Each row was made from one small tree. The marks that hang from a mark follow it in brackets, in alphabetical order. Every link used is in the known rows. Write each row's tree.
Known rows
gase(gotek(koma) lugodir rudo): [-18  -6 -14   6 -13 -11 -12  15  -7  11   7   5 -22  -7  13  -1   0  27
 -14  -5  -1  21  10  -5 -14   7]
lugodir(gase(geres rudo)): [ 51  12   5  -1   5   1 -18 -34  30  16  -5 -14  12  -1 -29  -9  -6  23
  10  -1  15  -9   7 -10 -15   0]
nuvif(geres(gase)): [ -7 -16   5  -6  18  10   7  17 -13 -17  -4   3  36  16 -26 -11 -27 -23
  30   5  13 -42 -23  12  16   1]
dedup(giri): [-38 -16  -2 -12   5  21 -18 -16 -11 -23   0  12  15 -27 -15   3 -10 -17
  10  -1 -25 -11  -1 -14  37  23]
zenimeg(giri): [-14  -7   2 -16  14  26 -22   5 -14 -21  -5   8  12 -14 -16  13  -9 -27
  33  -3  -7 -28  -8  -5  28  28]
dedup(gase(gotek(koma(datidev))) giri): [-69 -22  -2   8 -14   3 -66  11 -23 -33   1  14 -33  -4  -7   4  12  -2
 -33  -2  -5   8  -5   9  46   8]
nuvif(geres(gase(gotek lugodir rudo))): [  8 -22  -8  -5   0   0   4  18 -12   8  -6   5  41  12  -1 -20 -24  -3
  22  12  13 -20 -11   1   4   4]
lugodir(gase(geres gotek(koma) rudo)): [ 27   7  -1  11  -7  -1 -24 -12  22  10  -5  -8 -16   2 -22  -5  -9  26
 -18  -5  11   2  17  -1 -35   1]
datidev(koma): [-25   2   6  11  34   4 -10   6 -11 -23  17   2 -19  14 -20  10  -4   7
   7  -8  -3 -12 -13  25  18   3]
rudo(gase(geres gotek lugodir)): [  7  13   8 -11  -6 -16  17  -6  -1  11 -16  -5  15  11  43   5  34 -37
   7  15   5  42  -6 -21  -7 -12]
geres(gase(lugodir rudo)): [ 25   3  -7  -9   3   0  28 -24   4  -7   5  -2  26   5  -9 -10 -24  24
  16   7  22 -17  -4  -6  10  20]
rudo(gase(lugodir)): [ -1   7   8 -14   7  -9  12   2  -9   8  -1  -2  13   6  34   9  38 -13
  21   9  11  19 -13 -14  29  -8]
lugodir(gase): [ -8   7   3  -7  19  -1 -26   2  -2  -4   2  -5   5 -20  -7  -4 -10  20
  15  -7  18 -18  -3 -10 -10   6]
gase(lugodir): [-25   7   0 -17  21  -9  -5   8 -14  -6   2  -5   6  -2  30   1  -2  -1
  21   5   5   7  -7 -16   1   0]
rudo(gase(geres lugodir)): [ 30  16  15 -12   7  -9  21 -20   8   9 -11 -15  13  31  29   6  38 -31
  16  16   6  28 -10 -14  15 -20]
koma(datidev): [-32   1   4   4  27  -3 -23   9 -10 -30  14  -5 -21  14 -23  12  -4   5
   3 -11   7 -13 -14  33  16   3]
nuvif(geres(gase(gotek))): [-26 -20   1  -4   7   4   3  28 -20 -14  -7  10  37   0 -15 -12 -30 -28
  22   5  13 -30 -21   5  -1   8]
gase(geres gotek(koma) lugodir rudo): [ 21   6  -6   9 -12 -10  -1 -11  16  12  -5 -10 -21  27   8  -2   0   8
 -18   7  -8  32  17  -5 -29  -9]
geres(gase(gotek lugodir rudo)): [  3  -1 -13  -8 -11  -8  25 -10  -4  -4   0   8  28 -17   5 -11 -28  17
   7   6  23  -3  -2 -15 -12  27]
lugodir(gase(gotek(koma) rudo)): [ -5  -2  -8  11  -8  -2 -33   9   3   9   5   4 -15 -24 -19  -7  -8  41
 -14 -13  16  -7  13  -1 -23  12]
gotek(gase(geres rudo)): [ 42  13   7  -5 -11  13  34 -33  29  19  -2   4  19 -35 -24   0   2 -18
  11  -8 -29 -15   8  -4  -8  -3]
lugodir(gase(gotek(koma(datidev)))): [-29   1  -3  13  17  -4 -38  29 -12 -13   8  -7 -34   2  -2   2 -13  35
 -23 -11  18  -7   6  17 -23  -1]
geres(gase(gotek(koma) lugodir)): [-28   3  -8   1   8  -4  25  15 -17 -28   2  -1  -5  11  18  -2 -34   9
 -13   4  19  -6  -2   1 -16  12]
nuvif(geres(gase(lugodir rudo))): [ 26 -21  -3  -5  12   7   8   8  -6   8  -1  -1  40  29 -11 -17 -21   2
  30  14  12 -31 -14   7  21  -2]
gotek(gase(lugodir)): [ -5  10   1 -14  13   5  28  10  -7  11   6   1  15 -35  37   2   2 -10
  15  -4 -23 -10   3 -13  -7 -11]
rudo(gase(geres gotek(koma) lugodir)): [  6  11   8   2  -4 -11  16   3   1   4 -12  -9 -13  33  38  10  34 -26
 -12  12   2  40  -1  -6  -4 -21]
nuvif(geres(gase(rudo))): [ 15 -21   1  -1   6  11   4   5  -2  -2  -1   7  40  11 -41 -15 -24  -8
  31   4  12 -42 -18  13  24   6]
rudo(gase(gotek(koma))): [-38   1   6   5 -12  -7   4  21 -15  -7   0  14 -15 -13   4  13  31 -24
  -8  -9   8  17 -12   2  10   2]

Write each row's tree
[  9   1   1  12  -7  20  23   3  11   9  18   9 -25 -26 -29   8   4  12
 -14 -23 -29 -29  11  20   8  -6]
gotek(gase(rudo) koma)
[-10  -1  -8  -4 -20  -3  21 -13  -1 -15   1  18  28 -38 -32  -8 -32   5
   8  -6  25 -17  -8  -7  -9  39]
geres(gase(gotek rudo))
[-26   1   2  -1  -5 -13   7  25 -18   4  -1   3 -14   8  41  11  35 -11
  -8   2   8  30  -5  -6   7  -9]
rudo(gase(gotek(koma) lugodir))
[ -5  11  13  -6 -16 -11  15 -10   4   1 -16   4  14  -9   7   9  30 -49
   7   3   6  28 -12 -14  -5   1]
rudo(gase(geres gotek))
[ 51  12   2  -8   1  -7   5 -38  26  17  -6 -16  12  24   0  -5   3   5
  16  12  -3  18   6 -14  -4  -6]
gase(geres lugodir rudo)
[-12   2   3  21  22  18  14  24  -4 -18  24  -5 -50  11 -12  18   0  11
 -30 -21 -26 -28   5  50  10 -21]
gotek(gase koma(datidev))
[ 21   8  -5  -7 -15 -16  -1 -22  16  20 -13  -5  15  -2  16  -6   0  -5
   4  12  -3  36  10 -24 -32   3]
gase(geres gotek lugodir rudo)
[-31 -22  -9 -12 -33  -5 -55 -14 -13   8  -6  18  14 -33  19 -11  20  11
  -5  11  -3  24   2 -34  43  19]
dedup(gase(gotek lugodir rudo) giri)
[-17  -4 -14  -9 -17 -18 -11   5  -7  19   0  10  14 -35  21  -7   0  15
   9   0   4  24   6 -25 -18  17]
gase(gotek lugodir rudo)
[ 48   6   6  26   6  21  21 -13  26   1  16 -13 -46  32 -36  14   5  15
 -33 -14 -32 -22  16  50   6 -26]
gotek(gase(geres rudo) koma(datidev))
[ -3 -24  -3  -3  -5   5   2  15 -10   1  -6  14  41  -4 -30 -16 -27 -14
  23   3  13 -31 -16   6   5  14]
nuvif(geres(gase(gotek rudo)))
[-21 -20   1  -8 -27   7 -54 -32  -1  -5  -1  21  11 -32 -30  -6  20   4
   5   2  -4  -3  -7 -17  67  22]
dedup(gase(rudo) giri)
[  1  -3 -13   5  -9  -2  24   0  -3 -11   5   3   1   6  -2  -7 -28  28
 -11   2  20  -6   4   1  -9  18]
geres(gase(gotek(koma) lugodir rudo))
[ -2   7  11  13  -3  -7   7   1   3 -11  -6  -6 -28  34  -3  17  32 -29
 -21  -1   3  24  -6  21   4 -15]
rudo(gase(geres gotek(koma(datidev))))
[ 28   9  -2  -1 -10  -6 -22 -21  21  17  -9  -4  13 -21 -16  -9  -9  17
   3  -1  14   4  11 -16 -37   9]
lugodir(gase(geres gotek rudo))
[ 23   5  -3 -11  -4   8  28  -7   7  30   8   6  20 -41  18  -2   7  10
  16  -4 -23 -11  10 -12   1  -4]
gotek(gase(lugodir rudo))
[ -7  10  11   6 -13  -6  13  -1   4  -6 -11   0 -13  13  -1  13  30 -40
 -12   0   3  26  -7   2  -3  -9]
rudo(gase(geres gotek(koma)))
[-21   0   0   7   4 -12   0  27 -19  -3   5  -4 -26  28  37  14  35   0
 -17   3  10  28  -5  14  13 -14]
rudo(gase(gotek(koma(datidev)) lugodir))
[-36  -7  -9  11 -24  -4 -17  11  -2  -3   7  19 -22 -32 -32   3  -5  11
 -15 -19   0   4   3   4 -11  21]
gase(gotek(koma) rudo)
[ 53  11   3  10   1  15  35 -14  25  19   7 -13 -24  20   4   4   6   9
 -18  -2 -34  -5  21  12  -6 -29]
gotek(gase(geres lugodir rudo) koma)
[ 29  -1  -7  19  15  14  16  13   5  10  26 -11 -45  25   5   9   9  43
 -30 -11 -26 -17  18  43  15 -25]
gotek(gase(lugodir rudo) koma(datidev))
[-15  14   2 -12   5 -18   1  -1  -2  -2 -17 -11   9   6  40  -1  -7 -28
   4  14  -3  36   2 -25 -42  -6]
gase(geres gotek lugodir)
[ 22   3  -4   8   0  14  26   7   6  19  18   0 -26  -6   8   4   7  25
 -14 -10 -29 -15  17  12   6 -18]
gotek(gase(lugodir rudo) koma)
[ 32  13   5  18  31  13  25   8  11  -6  12 -27 -49  58  19  14   3   9
 -34   0 -31  -7  15  44  -5 -43]
gotek(gase(geres lugodir) koma(datidev))
[ -4  -1  -8  -3 -11  -7 -31   0   2  16   0   8  13 -46 -12  -9  -9  32
   5 -10  19  -5   6 -18 -25  20]
lugodir(gase(gotek rudo))
[  3 -17   1  -9  24   6   8  22 -17  -8  -3  -4  37  33   4 -14 -25 -14
  30  15  13 -30 -19   7  15  -8]
nuvif(geres(gase(lugodir)))
[ -2  11   3   9  10  -2 -21   3   8  -8  -7 -13 -19   7  -3  -1 -14   7
 -19  -3  10   2  10  -2 -43  -7]
lugodir(gase(geres gotek(koma)))
[-28  -8   1 -14 -16  -7 -46 -18  -8  -9 -21   2   8  -2  35  -6  14 -25
 -10  21  -9  34   1 -34  23   0]
dedup(gase(geres gotek lugodir) giri)
[  4   5   0  -2 -26  -9  -4 -27  19   8 -13   8  13 -27 -30  -2  -4 -20
   4  -3  -2  18   3 -14 -30  16]
gase(geres gotek rudo)
[ 25  16   8   6  17  13  36   3  12   1   5 -19 -28  26  23   9   1  -9
 -19   0 -34  -4  16  12 -14 -37]
gotek(gase(geres lugodir) koma)
